Each row was made from one walk, in order. Every step used is in the known rows, and no mark comes twice. Write each row's walk.
In the rows, zero is written as 128.
Known rows:
sipi, vuram: [143 156 115 127 146  96 126 146 176 113  84 135 117 128 158 112 139 142
 133 140]
saros, fepe: [119 155 120 138 228  58 124 118  84 148  99 109 132 139 129 152 134 123
  92 140]
vuram, sipi, buvam, saros: [132 118  98 101 127 151 154 106 146  94 134 194 120 153 184 136 105 156
 125 111]
duvovi, vuram, sipi, buvam, saros, fepe: [142 143 124 101 205  96 138  79  95 129 167 206  77 152 179 160 112 144
 111 150]
sipi, buvam, duvovi, fepe, saros: [ 98 113 158 123  49 133 104 105  82  88 146  85 131 125  88 126 105 140
 118 109]
duvovi, fepe, sipi, buvam: [113 126 138 107  75 121 100 144 125 118 109 133 143 140  77 124 110 131
 173 176]
vuram, duvovi, fepe: [112 150 140 128 125 170 144 110 102 138  86 148 138  88 162 105 189  88
 135 108]
sipi, buvam, saros, vuram: [123  86 123 138 136 138 132 154 145 138 154 188 136 148  88 179 104 149
  85 118]
duvovi, vuram: [153 140 155 132 144 118 127  92 105 116 175 149  98 101 125 153 159 103
 125 185]
fepe, sipi, vuram, duvovi, buvam: [133 172 118 132 136 117 129 158 188 152  73  79 162 139 179  62 164 102
 177  99]
vuram, duvovi: [119 142 121 143 173 136 144 125 137 140  96 131 140 106 164 126 173 107
 122 101]
duvovi, vuram, sipi, buvam: [160 125 129 109 135 113 144  80 139  80 170 168  89 123 132 133 125 135
 168 172]
buvam, duvovi, vuram, sipi: [164 135 125 109 129 117 157  69 102  57 204 139  65  88 151 114 127 115
 160 141]
buvam, saros: [128 131 120 128 145 156 135 116 114 132 137 183 127 129 177 160 143 122
  83 119]
duvovi, buvam: [137 139 128 149 131 133 136 101 104 105 132 104 178 138 132 113 178  92
 102 101]
fepe, saros: [123 123 141 147 122 114 107 103 102 137 121  44 153 142 142 145 122 134
 118 156]
buvam, saros, vuram, duvovi: [119 109 122 150 172 168 155 149 134 179 128 171 134 112 151 152 151 115
  94  89]
sipi, buvam, duvovi: [120 120 118 128 122 100 129 134 136  71 163 147 122 122  80 143 108 138
 111  92]
sipi, vuram, duvovi, fepe, saros: [110 163 153 127 104 146 115 117 142 162  41  75 134 112 200  78 161 129
 152 117]
buvam, sipi, vuram, duvovi, fepe, saros: [116 162 150 122 109 167  88 138 133 177  75  73 126 115 176 109 150 127
  90 112]
saros, vuram, sipi, buvam, duvovi, fepe: [130  98 119 111  78 127 158 123 120  60 152 136 105 107  60  95  90 150
 167 104]
vuram, sipi, buvam: [142 121  98 114 137 112 151 106 156  78 116 134 128 146 135 120 103 154
 162 129]

Write each row's walk:
[134 166 111 127 178 133 112 169 185 156  91 136 114 112 164 128 159 118
  81  93] | buvam, sipi, vuram, duvovi
[114 118 138 135 112 140 131 164 122 175  94  95 138 101  89 106 139 106
 183 154] | saros, vuram, duvovi, fepe, sipi
[116 194 118 137 227 112 145 131 128 187  68 154 141 150 242 101 186 104
  69  41] | sipi, vuram, duvovi, buvam, saros, fepe
[115 131 162 134  79 147 103  88  66 133 104  63 152 124 141 125 139 122
 122 163] | duvovi, fepe, saros
[104 123 140  98  69 163 100 139 118 139 123 193 135 145 128 143 111 133
 139 157] | duvovi, fepe, sipi, buvam, saros
[131 162 115 132 173 117 144 151 192 143  58 133 114 111 191  98 166 127
 144  99] | sipi, vuram, duvovi
[124 110 142 178 138 159 102 135  97 191 149   5 189 137  96 138 156  99
  50  80] | fepe, saros, vuram, duvovi, buvam, sipi
[135 101 124 145 148 149 141 146 119 151 149 163 129 129 121 168 123 131
  84 127] | buvam, saros, vuram
[111 115 140 126 108 184 131 159 113 196 110 158 134 108 134 126 139 109
 149 134] | buvam, saros, vuram, duvovi, fepe, sipi
[122  83 117 126 117 121 111 184 161 158 151 158 137 161  66 173  70 154
 134 155] | fepe, sipi, buvam, saros, vuram
[ 99 134 134 115  98 141 113 149 140 148  87 137 146 117 110 111 138 116
 184 139] | vuram, duvovi, fepe, sipi, buvam
[146  92  99 132 139 100 157 137 162  93 132 118 127 141  80 125  89 165
 164 139] | saros, vuram, sipi, buvam
[153 113 108 139 124 169 176 102 111 117 157 131 159 144 164 104 139 119
 112  86] | duvovi, buvam, saros, vuram, sipi
[153 164 120 134 137 131 108 144 148 123 128 106 152 145 136 112 162 116
  62  90] | duvovi, buvam, sipi, vuram
[115  92 141 115  72 155 113 167 124 153 136 174 136 142  70 151  91 143
 147 165] | duvovi, fepe, sipi, buvam, saros, vuram
[133 121 144 114 102  85  97 134 132  93 215 144  84 116  58 152  90 123
 166 174] | fepe, sipi, buvam, duvovi, vuram
[121 173 106 109 207  69 100 168 143 188  76 146 103 171 181 137  92 156
 122 153] | buvam, saros, fepe, sipi, vuram
[139  92  97 126 127  96 160 136 154  61 169 118 103 122  63 118  73 163
 158 100] | saros, vuram, sipi, buvam, duvovi
[108 124 141 114  78 130 130 120 103  70 147 163 120 105  80 121 127 127
 120 101] | sipi, buvam, duvovi, fepe
[147 138 150 127 131 110 130  93  95  82 212 152  74  83 110 147 142  97
 118 145] | buvam, duvovi, vuram
[149 104 102 126 144 151 167 119 132 120 143 154 113 131 161 134 108 145
 126 123] | buvam, saros, vuram, sipi
[123 118 117 122 122  94 100 159 157 120 125 113 143 157  77 148  91 143
 165 167] | fepe, sipi, buvam
[124  87 139 124  67 131 132 105 113 117 114  55 142 145  90 108  83 167
 174 159] | duvovi, fepe, saros, vuram, sipi, buvam
[131  92 142 164 127 102 112 132 111 154 130  25 150 139  84 153 102 142
 115 164] | fepe, saros, vuram
[129 168 115 124 131 155 128 154 181 172  88 135 144 148 226  81 164 102
 142  77] | fepe, sipi, vuram, duvovi, buvam, saros
[135 123 148 122 121 101 125 104 115  74 212 174  78  98  77 159 127 119
 120 138] | sipi, buvam, duvovi, vuram
[122 101 165 149  79 134 112 116  79 152 119  43 151 120  82 129 122 135
 129 171] | duvovi, fepe, saros, vuram
